Every row comes from one small tree of marks. The marks that hang from a mark follow it in brackets, in the order of their numbers. Every link used is in the known rows. Which tree was each row made from?
Known rows
K_821[K_274 K_903]: [-0.48  0.29 -0.14 -1.79  0.55 -0.42 -1.25  0.25  1.13 -3.80 -2.70  4.99
  0.78  0.55 -1.36 -0.82 -0.49 -0.05  3.15  0.06  2.91 -1.50]
K_64[K_274 K_867]: [ 0.43  1.14  2.25  0.06 -0.30 -1.61  2.44 -1.26 -0.94 -1.88 -1.43 -1.17
  6.76 -5.32 -0.06 -0.52  1.35 -3.84 -0.27 -1.44 -3.43  3.22]
K_64[K_274[K_821[K_903]] K_867]: [-1.00  0.36 -0.09  0.28 -0.86  1.33  3.64  0.29 -1.63 -0.27  0.68 -3.25
  3.68 -1.14  0.39 -1.32  1.31 -3.41 -0.98 -0.63 -1.43  2.96]
K_903[K_64[K_274[K_821[K_556]] K_867]]: [-1.55  0.58 -0.44  1.42 -0.95  2.23  0.99  0.78 -1.95  2.20 -0.37 -4.34
  1.23 -1.14 -0.21  1.61 -0.84 -1.04 -1.92 -1.44 -3.69  2.56]
K_274[K_821[K_556[K_64] K_867]]: [ 0.18 -3.09 -0.41  0.90  0.37  1.53 -1.39  2.78  1.79  2.69  3.42  0.38
 -4.32  2.47  0.26 -0.46 -0.82  1.38 -1.96  1.61  0.51 -1.56]
K_903[K_64[K_274] K_821[K_556 K_867]]: [ 2.52  0.41 -1.01  4.49 -0.45 -3.90  1.24 -0.95 -2.48  2.28  0.89 -2.61
 -0.75  1.33 -0.14  3.93  2.23  0.31  0.85 -0.18 -2.49  0.54]
K_274[K_821]: [ 1.67 -1.80  0.66  1.32  1.14  1.87 -0.19  0.90  1.86 -1.63  1.22  1.58
  1.57 -1.72  0.45 -1.01 -0.85 -2.65 -1.51  1.01 -0.90  1.38]
K_64[K_274[K_821[K_556]] K_867]: [-1.23 -1.08  0.59  0.79 -0.18  1.57  1.82  0.30 -1.07  1.61 -0.65 -2.50
  3.23 -1.68  1.26  0.97  0.34 -2.02 -2.24 -1.09 -2.34  2.55]
K_903[K_64[K_867] K_821]: [ 2.86  1.95  1.52  1.32 -1.24 -0.20  0.36 -2.68 -0.73 -1.89  0.22 -2.80
  2.04 -3.04 -0.69 -0.55  2.49 -1.76 -0.28 -1.91 -2.98  1.60]
K_274[K_821[K_556 K_903[K_64]]]: [-2.61 -0.70 -1.65  1.18  0.08  3.17 -1.87  3.05 -0.25  1.39  0.65 -2.32
 -3.52  3.74 -1.09  1.42 -1.32  1.15  0.71  1.10  2.89 -0.79]
K_274[K_821[K_556[K_64]]]: [-0.27 -4.08  0.30  0.73  0.62  3.42 -2.27  0.56  1.53  2.15  2.96  0.85
 -2.50  0.64 -0.48 -0.90 -0.85 -0.25 -2.09  2.09  1.48 -0.91]
K_867[K_64[K_274[K_821]]]: [ 5.23  0.07 -1.79  1.32  0.71  0.28  1.62 -0.90 -0.65 -0.07  1.79  1.12
  2.26 -2.25  2.62 -0.83 -2.75 -2.81 -4.08  0.79 -3.70  1.98]
K_274[K_821[K_867]]: [ 2.38 -0.69 -0.01  1.64  0.45 -0.09  1.02  3.24  2.24 -0.93  1.71  1.46
 -0.06  0.21  1.25 -0.62 -0.54 -0.74 -1.27  0.45 -1.85  0.93]
K_556[K_64 K_821[K_274]]: [-2.13 -2.82  1.28 -2.22  1.54  2.50 -4.70 -4.00  2.87 -1.30 -1.72  6.93
 -2.04 -2.32 -1.70 -1.46 -1.54  1.29  0.10  1.30  1.25 -1.88]
K_64[K_867]: [ 0.14  1.23  3.03 -1.19 -0.22  0.11  0.52  0.03  1.06 -2.99 -1.33 -0.29
  4.56 -4.20 -0.30 -1.52  0.95 -2.28  0.30 -1.64 -1.30  1.46]
K_903[K_64[K_274[K_821] K_867]]: [ 0.50  1.42 -0.11  1.36 -1.31  1.80  2.06  0.00 -1.74 -0.19  0.58 -3.38
  2.74 -3.37 -0.67 -0.48 -0.61 -3.02 -2.18 -1.24 -5.77  3.79]
K_274[K_821[K_556 K_867 K_903]]: [-1.81 -1.35 -1.27  1.08  0.48  0.72  0.06  4.79  1.00  1.82  1.37 -0.98
 -2.95  5.20  1.14  1.24  0.14  1.78  0.80  0.98  3.39 -1.17]
K_903[K_64[K_274 K_867]]: [ 0.29  2.67  1.35  0.66 -1.05 -0.85  1.49 -0.79 -1.86 -1.46 -1.56 -2.91
  4.40 -4.81 -1.64 -0.08  0.33 -2.64 -0.04 -1.57 -4.73  3.04]
K_867[K_64]: [ 4.82  1.41  0.49 -0.92  0.87 -0.83 -1.05 -0.56  1.66 -2.36  0.05  3.00
  1.72 -2.60  1.53 -1.10 -2.51 -1.00 -1.34 -0.08 -0.61 -0.37]
K_903[K_64[K_274 K_867] K_821[K_556]]: [ 1.04  0.99  0.54  2.63 -1.37 -1.15  1.26 -3.60 -3.32  1.40 -0.45 -4.66
  2.27 -1.95 -0.33  2.43  3.01 -1.40 -0.10 -2.10 -2.90  1.95]
K_274[K_821[K_556[K_64[K_867]] K_903]]: [-3.60 -2.09  0.11 -1.84 -1.04  4.57 -0.80  1.02  0.25  2.14  2.46 -3.17
 -2.61  1.99 -0.75 -2.23  0.59  0.63 -1.08  0.28  3.19 -0.97]

Write each row's tree
[ 2.19  1.06  0.00  0.20  1.31 -2.12  0.35 -1.25  0.81  0.95 -0.94  1.25
  0.43 -1.59  2.84  1.03 -1.97  1.25 -1.99  0.39 -2.15  0.55]	K_556[K_821[K_867[K_64[K_274]]]]
[-1.89 -2.78 -1.57  0.22  0.04  1.92 -0.74  3.51  0.99  3.01  3.66 -1.32
 -5.52  5.32 -0.34 -0.79 -0.21  2.34 -0.28  2.20  3.59 -2.28]	K_274[K_821[K_556[K_64] K_867 K_903]]
[ 0.66  0.03  0.92  0.77 -0.51  1.02  3.17 -0.60 -0.85 -0.71  0.24 -1.61
  4.96 -3.78  0.94 -1.14  0.74 -4.13 -2.67 -0.90 -4.58  3.79]	K_64[K_274[K_821] K_867]
[-1.37 -1.97  1.34  1.02  1.03 -1.21 -0.30 -2.36  0.81  1.75  1.36  0.87
 -0.58 -2.05 -0.63 -0.34  0.55  0.30 -0.81  2.22 -1.34  0.53]	K_556[K_64[K_274] K_821[K_867]]
[-3.25 -0.84  0.71 -1.11 -0.94  0.41  0.85 -1.18 -2.02  2.11  0.69 -3.66
  1.19 -0.26 -1.58 -0.61  1.74 -0.73  0.89  0.21  2.17 -0.24]	K_821[K_556[K_64[K_274 K_867]] K_903]
[ 3.72  2.48 -1.73  0.01  0.15 -4.08  2.48  1.42 -1.05 -0.40  0.99 -0.65
  0.78  1.17  1.75 -0.37 -1.22  0.04  0.02  0.27 -0.44 -0.17]	K_821[K_867[K_64[K_274]] K_903]
[-5.20 -0.82  1.43 -4.79 -0.31  3.48 -2.90 -3.12  1.47 -1.09 -1.98  3.50
 -1.99 -0.61 -1.97 -2.72  0.28  2.08  0.81 -0.41  2.93 -1.78]	K_556[K_64[K_867] K_821[K_274 K_903]]
[-4.07  2.04  0.64 -1.39 -0.98  1.50 -1.45  1.96 -0.78  0.09 -1.73 -4.08
 -0.67  1.18 -1.85  1.00  0.19  1.72  2.26 -1.62  2.57 -0.56]	K_821[K_556 K_903[K_64[K_867]]]
[ 5.92  0.76 -1.48 -0.06  0.38 -0.17  0.66  2.72  2.13 -0.34  2.14  1.96
 -1.62  0.64  3.26 -1.40 -2.94  0.78 -3.47  0.01 -2.40 -0.05]	K_274[K_821[K_867[K_64]]]
[-4.10 -0.97  0.69 -2.28  1.66  1.60 -3.02 -1.86  1.88 -2.28 -3.84  5.28
 -0.73  0.57 -0.73  0.53 -0.45  1.75  2.62  0.65  4.06 -1.79]	K_556[K_821[K_274 K_903]]
[-2.73 -0.58 -0.46 -1.79  0.95  0.08 -2.78  0.88  0.77 -1.49 -3.59  4.53
 -0.88  2.85 -0.90  1.50 -0.54  1.64  3.42  0.04  4.92 -2.68]	K_821[K_274 K_556 K_903]
[ 0.78 -1.87  0.77 -1.85 -1.19  1.12 -2.13 -4.75  0.29 -0.33 -0.66  3.04
 -1.25 -0.44 -0.80 -1.28  2.28  0.69 -0.39 -1.76  0.51 -1.65]	K_903[K_821[K_274 K_556[K_64[K_867]]]]
[ 1.61  1.65 -1.98  0.08  0.26 -3.52  1.25  2.36 -1.35  2.12  0.11 -1.12
 -0.68  3.50  2.35  1.81 -1.32  1.77  0.45  0.30  1.63 -1.38]	K_821[K_556 K_867[K_64[K_274]] K_903]
[ 2.81 -1.23  0.71  2.75  0.50 -3.08  0.03 -0.16  0.44  0.62  0.94  0.31
 -0.52  1.89  1.42  2.42  2.96  0.68  0.94 -0.15  0.78 -1.08]	K_903[K_821[K_556 K_867]]
[-0.23  1.58 -0.49  1.81 -0.14 -1.40  1.06  0.18 -2.33 -1.07 -0.12 -2.57
  1.99 -0.96 -2.69  0.88  0.21 -2.04  2.37  1.21 -0.14  1.21]	K_821[K_903[K_64[K_274]]]
[ 5.00  0.18 -0.11  0.91  0.32 -3.66  0.21 -1.75  1.30 -2.84 -1.19  5.58
  0.06  0.50  0.79  0.18  1.63  0.00  1.25 -1.13 -1.49 -1.00]	K_903[K_821[K_274 K_867]]
[ 4.60  1.08 -0.03  3.21 -0.46 -3.10  0.31 -0.54 -0.02 -1.23  1.91 -0.69
 -1.06  0.03 -0.59  0.81  1.93  0.20  0.63 -0.24 -2.79  0.12]	K_903[K_64 K_821[K_867]]
[-3.43  1.22 -0.40  1.65  0.36 -1.50  0.26  0.82 -1.02  1.31 -0.58 -2.49
 -1.48  1.05 -1.06  2.01  0.17  1.56  1.95  1.13  0.08  0.46]	K_556[K_821[K_867 K_903[K_64[K_274]]]]
[ 0.70 -0.25  2.19 -0.76 -0.88 -0.39  1.58 -2.82 -0.75 -0.86  0.94 -1.23
  4.00 -5.14 -1.52 -2.87  1.16 -3.65 -1.16 -0.04 -2.88  1.92]	K_556[K_64[K_274 K_867]]
[-5.20 -1.25  2.46 -3.04 -0.05  3.41 -1.70 -2.50  1.04  0.39  0.76 -1.36
 -0.93 -1.57 -1.55 -2.79  1.08  0.59 -0.04  0.58  3.17 -0.72]	K_556[K_64[K_867] K_821[K_903]]
[-0.12  1.59 -1.61 -3.72  0.95 -0.30 -2.60  0.31  2.31 -0.80 -2.77  5.73
 -4.10  2.90  2.13  0.11 -2.81  5.06  0.53 -0.42  2.62 -3.03]	K_556[K_821[K_274 K_867[K_64] K_903]]
[ 0.12  1.49 -1.00 -0.49  1.00 -2.13  0.84 -0.40 -0.27  1.50 -0.07 -0.29
 -0.92  1.23  2.50  0.87 -1.13  1.93 -0.47  0.90  0.73 -0.50]	K_556[K_821[K_867[K_64[K_274]] K_903]]
[ 1.33 -0.57 -3.05  0.53  0.46  1.10  0.79  0.64 -1.81  2.58  1.24 -1.33
 -0.70  2.90  2.51  1.14 -1.93 -0.25 -2.17  1.18  1.78 -0.36]	K_867[K_64[K_274[K_821[K_556 K_903]]]]
[-3.94 -0.53  0.41 -4.48 -1.01  2.16 -2.46 -0.50  0.32 -0.40 -2.03  2.24
 -2.11  1.54 -2.04 -1.69  0.39  2.27  1.61 -0.95  3.83 -2.88]	K_821[K_274 K_556[K_64[K_867]] K_903]
[-2.04 -1.26 -1.36 -2.24  0.03 -0.82 -2.56  2.09  1.23  0.32 -0.84  3.97
 -5.07  4.77 -1.57 -0.20 -0.53  3.74  2.45  0.76  4.27 -4.22]	K_821[K_274 K_556[K_64] K_867 K_903]
[-3.56  0.00  0.02 -1.95  1.44 -0.26 -1.98  0.96  2.28 -1.35 -3.41  5.31
 -2.54  2.49  0.15  0.83 -0.33  3.57  2.68  0.19  2.99 -2.04]	K_556[K_821[K_274 K_867 K_903]]
[-1.69  3.04  0.31 -0.16 -1.44 -0.69  2.13  0.03 -2.72 -1.23 -0.77 -4.74
  3.26 -1.93 -2.22 -0.26  0.92 -1.89  1.57 -1.05 -1.45  1.99]	K_821[K_903[K_64[K_274 K_867]]]
[ 4.75  1.22 -0.68  4.53 -0.47 -4.75  2.65 -1.77 -2.25 -0.18  1.61 -2.14
  0.98 -1.05 -0.52  1.98  2.20 -1.79  0.37 -0.16 -4.47  1.72]	K_903[K_64[K_274] K_821[K_867]]
[ 1.43  1.60 -1.37 -1.30  0.50 -1.91 -0.72  3.67  0.80  1.02  0.17  0.15
 -3.12  4.46  2.28  0.98 -1.67  3.40  0.60 -0.26  3.80 -2.96]	K_821[K_556 K_867[K_64] K_903]
